Each row was made from one path, in order. Every step used is in the known rows, and no mark comes twice. Write each row's path.
(in the rows, 128 means zero)
Known rows
e z t a k: [136 162 195 159 173 162 114  85 210 155 137 114 140 160 160 184 121 133
  92 128  77 169 175 168 130 109  86 103 153]
f a: [ 92 116 132 137 135 158 162 174  99 118 137 106 130 155  98 165 121 123
 144 119 141 156 117 122  98 123  60 113 155]
r a f m: [114 124 134  98 181 162 119  91 157 110 141 172 103 133 100 109  97 118
 112 156 148 133 103 118  88 155 108 120 150]
z t a e: [111 134 188 166 183 151 148 120  88 132 123 125  88 187 150 160 124 158
  90 117 149 151 174 143 138 103 115  89 158]
j p t z r: [157 134 145 112  70  84 144 162 165 140 105 120 103  96 161  82  98 155
 144  76 107 101 108 143 176 110 152 133  98]
a e z t: [172 122 190 151 161 181 135 100  83 145 140 110 145 147 190 128 127 128
  97  66  69 158 152 193 115 105 119 100 173]
s a: [ 93 122 129 118 143  82 128 156 112 129 159  91 148 154 110  89 115 131
 149 131 147 146 104 116  89 127 128 131 147]
p r a f: [ 94  73 110 107 117 151 142 157 155 123 106 134  98 109  78  78 113 118
 134 167 148 164 106 105 132 169 147 120 117]
a e z r p k: [193 127  67 101 119  78 108 105  73 110 152 132 150  92 175  88 144 104
 109 176  63  93 124 138 137 113 167 163 135]
e z: [141 122 138 113 155 146 128 114 132 143 152 122 179 137 175 123 119 118
 139 108 103 166 124 178 105 121 120 136 148]
j p: [131 134 167 127  98 105 148 184 149 105 125 103 113 134 134 106 102 116
 138 123 147 109 113 137 107 106 123 104  84]
p t z: [136 129 149 110 121 170 141 144 122 181 107 131 124 120 144  86  94 147
 163  83 151 135 129 130 140 140 139 152 151]
k p: [140 124 116 134 133 166  89 134 124 108 124 129 140 135 138 129 149 139
 141 126 160 103 151 122 107 133 138 117 104]
j p k a: [ 89 126 138 127  51  74 163 184 120 125 109 100 118 131  97 118 104 106
 149 146 166  56  84  84 155 127 160 116  73]
k p t: [173 111 124 130 119 186  94 137 112 125  88 137 123 118 125 148 142 132
 170 145 164  95 133 135 136 151 140 147 124]
e z r: [148 116 104 100 145  91 121 100 149 124 154 116 184 122 199 132 137 137
 128  93  56 164 123 189 139 102 138 134 149]
f a e: [ 90 126 131 133 141 157 176 158  30 117 143 104 110 155 108 137 112 125
 131  95 146 141 124 111  72 133  82 107 181]
a e z: [133 129 131 111 156 145 137 105  61 147 147 119 155 142 183  94 111 117
 125  86 106 158 128 166  81 127 132 131 170]
k p r z t: [173 108 153 204 121 181  92 118 123 103 106 138 127 115 114 159 171 139
 126  24 111 130 153 124 171 121 144  71  73]
m f a k p t z: [129 167 136 152  74 224 113 120 158 171  58 132  92  88  86 129 143 143
 149  75 124 101 130  76  99 173  71 131 128]
e z t: [177 116 193 154 164 182 125 110 149 142 141 117 169 148 179 159 133 123
 111  92  65 168 146 205 137  95  97 105 148]
r z: [133 129 125 131 143 130 137 126 116 128 147 153 147 129 128 124 134 114
 131  19 135 150 105 123 108 120 119 137 124]
j p k: [157 130 154 126  55 113 138 194 127 103 104  92 120 113 128 101  99  98
 151 143 147  65  98  99 125 109 139 128  88]
z r p: [152 126  71 107 140  65 126 147 146  98 158 139 133 111 146 129 159 127
 116 184 103 128 137 146 145 103 139 135 101]
z t a: [115 125 192 166 184 151 138 135 157 133 123 126 106 189 139 192 134 153
 107 141 150 163 160 152 156  92  98  96 135]
p k a s: [ 76 119 101 123  78  89 139 139  51 136 118 156 174 140  79 123 127 110
 139 112 187  87 113  67 132 171 157 137 150]
j p k a f: [ 74  82 137 119  46  77 153 172 185 131 107 118 100 117  98 100  94 110
 133 118 169  45  94  71 115 151 160 121  91]
e z r p t: [208 109  93  98 135  92 117 107 137 137 139 153 151  92 164 149 142 120
 148 197  63 144 119 205 164 122 139 172 122]
t a k p j: [ 92 149 112 140 123 148  94  90 179 114 125 139 122 127 107 177 134 138
 132 183 205 126 173  84 126 128 146 169 116]
r p: [140 131 108 114 147 124 127 161 122 119 150 139 124 129 118 122 131 109
 130 199 154 128 141 132 106 118 118 143  99]

Write each row's path
[ 75 119 109 117  95 108 158 150  98 147 115 114 146 137  99 132 131 113
 154 137 160  97 101  82 152 143 165 137 131] | p k a
[ 90 119 134 117 172  94 104  84 164 116 176 114 126 146 127  85  83 127
 128 117 148 124 106 103  35 155 123 111 175] | s a f m
[124 137 182 184 167 115 123  98 109 131 134 202 142 179 101 190 150 141
  80  20 157 159 155 135 140 119  81 100 137] | r z t a s
[102 154 135 132 115 162 149 163 140 117 140  89 126 125  90 155 115 116
 131 113 115 141 135  91  74 140  56 117 169] | f a k
[120 159 150 112 132 134 136 125 170 163  96 121 101 130 112 168 107 126
 150 174 157 140 139 111 127 150 117 166 171] | p t a k
[ 91 127 130 150 106 149 165 145  63 131  98 149 139 141  77 161 141 115
 119  78 152 151 107 107  68 157  40  99 157] | m f a s
[158 142 121 120  93 124  73 130 147 124 110  94 124  97  89 108 126 125
 165 156 141  87 127  91  94 172 132 160 141] | s a k p t
[111 126 129 108 160  84 127 102  54 145 176  92 162 152 152  61 101 126
 130 101 107 153 107 151  64 136 142 138 175] | s a e z
[ 35 114 124 116 165 114 146  68 161 144 158 151 125 149 122 138 101 134
 126  96 161 119 122 107  81 166 139  99 155] | k a f m
[167 160  92 114  81 141  70 105 187 144  98 131 126  66 150  92 137 169
 139  67  90  86 158  99 150 151 156 143 133] | a k p t z r
[177 123  67 108 102  76 112 159 130  94 137 128 135  86 134 113 159 108
 128 207 101  85 121 102 167 108 158 154 106] | z r p k
[172 125 182 134 178 189 139 104  68 137 127 137 128 150 134 115 131 126
  88 128  70 171 128 193 150 112 103 111 149] | r a e z t
[122 130 204 207 117  98 161 148 160 108 105 132  84 153 105 168 123 134
 110  68 137 150 131 136 186  94 124  61  44] | j p r z t a
[170 123  79 103 157  70 111 105 154 120 172 143 171 110 175 130 152 125
 117 177  61 152 134 190 142 104 130 148 101] | e z r p
[167 120 176 121  81 123 157 184 130 122  88 113  98 113 129 129  93 111
 163 147 148 102  98 144 132 123 127 138 100] | j p t
[ 88 129 140 145 121 173 182 152 117 134 100 115 111 139 106 165 143 115
 138 106 129 161  94 117  91 131  55 107 143] | m f a
[ 97 128  87 115 105  89 144 160  97 133 136 138 130 125  76 131 145 102
 144 220 166  82 120  83 152 143 158 148  89] | r p k a
[109 139 100 110 131 100 127 133 153 143 151 125 147 126 170  75 126 166
 122  47 103 144 131 131 152 112 156 121 139] | t z r
[123 129  83  89 145  96 146 132  53 103 136 136 105 130 121  87 147 130
  99 138 105 144 100 132 153 122 150 131 145] | z r a e
[ 88 130  56 102 152  37 145  83  76 138 178 149 151 131 151 117 151 136
 105 151  88 131 131 167 141 130 167 134 113] | k a e z r p
[ 82 156 102 153 116 141  89 119 164 109  99 110 112 129 105 139 136 141
 144 177 172 131 177  75 127 158 162 102  92] | t a k p r
[147 136 145 101 110 103 118 100 198 127 113 178  68  94 116  72  72 148
 119 113 111  91  81 133 158 145 140 121 100] | j p t z r a f m
[179 119 122 108 126 140 139 162 109 131 114 146 113 104 111 140 129 107
 156 224 153 124 128 149 132 139 120 170 117] | r p t
[163 128  86 103 120 152  86 124 126 135  90 170 111 105 103  91 147 169
 146 139 131 107 114 131 210 143 152 152 104] | k p t z r a
[103 116 172 151 159 135 164  85  73 164 150 122 151 168 151 148 131 140
 100  69  86 150 145 182 142 125 132  88 154] | k a e z t
[162 130  69 127 101 108 149 104  62 117 119 126 120  92 138 135 162  98
 109 162  53 109  92 128 121 118 104 143 134] | m f a e z r p k
[146 105  70 109 119  71 144 126 137  93 164 147 134  91 137 144 152 115
 117 204 128 148 129 138 173  96 163 185 102] | z r p j
[137 137 109 133  90 173  93 105 163 104 120 122 139  83 117 137 140 111
 134 140 158 111 153  89 112 133 150 168 125] | a k p j
[146 121 110  99 113 117 132 132 143 164 110 133 127 104 164  95 114 163
 147  66 105 135 118 139 177 125 158 151 156] | p t z r
[ 81 170 133 121 150 121 129 125 186 138 134 113 111 152 128 146 113 133
 122 153 157 151 156 102  99 135 111 131 149] | t a k
[111  72  93 126 116 177  92 143 155 103  92 151 102 103  72  86 139 134
 144 173 173 125 131  99 134 179 155 109  79] | k p r a f
[133 167 181 171 165 141 126 102 199 139 133 144 107 148 116 184 142 135
  81  44 103 159 157 118 133 106  85 111 135] | r z t a k
[155 160 180 175 167 183  65  69 217 137 122 132 145 155 155 192 146 150
  96 135  95 124 194 161 129 115  93  96 117] | e z t a k p
[ 88 127 122 114 147  84 140 138  42 129 163  85 123 151 123  56 105 128
 132 114 154 138 111 104  67 132 145 134 168] | s a e
[171 128 106 120 105 133 116 177 111 117 133 128 129 103 111 109 134  95
 142 224 151  87 125  97 129 121 137 164 107] | r p k
[133 122 193 164 196 156 128  98 168 157 134 135 150 189 170 194 130 143
 106 134 108 182 164 199 151  93  94 101 143] | e z t a
[128 100 111 137 117 167 106 114 118 104 125 141 147 110 129 151 140 124
 149 142 196 120 140 116 136 119 161 166 107] | k p j
[105 117  46 106  98  36 137 148 118 114 141 136 142 111 104 134 167 119
 130 207 123  82 113  94 190 128 178 144  87] | z r p k a
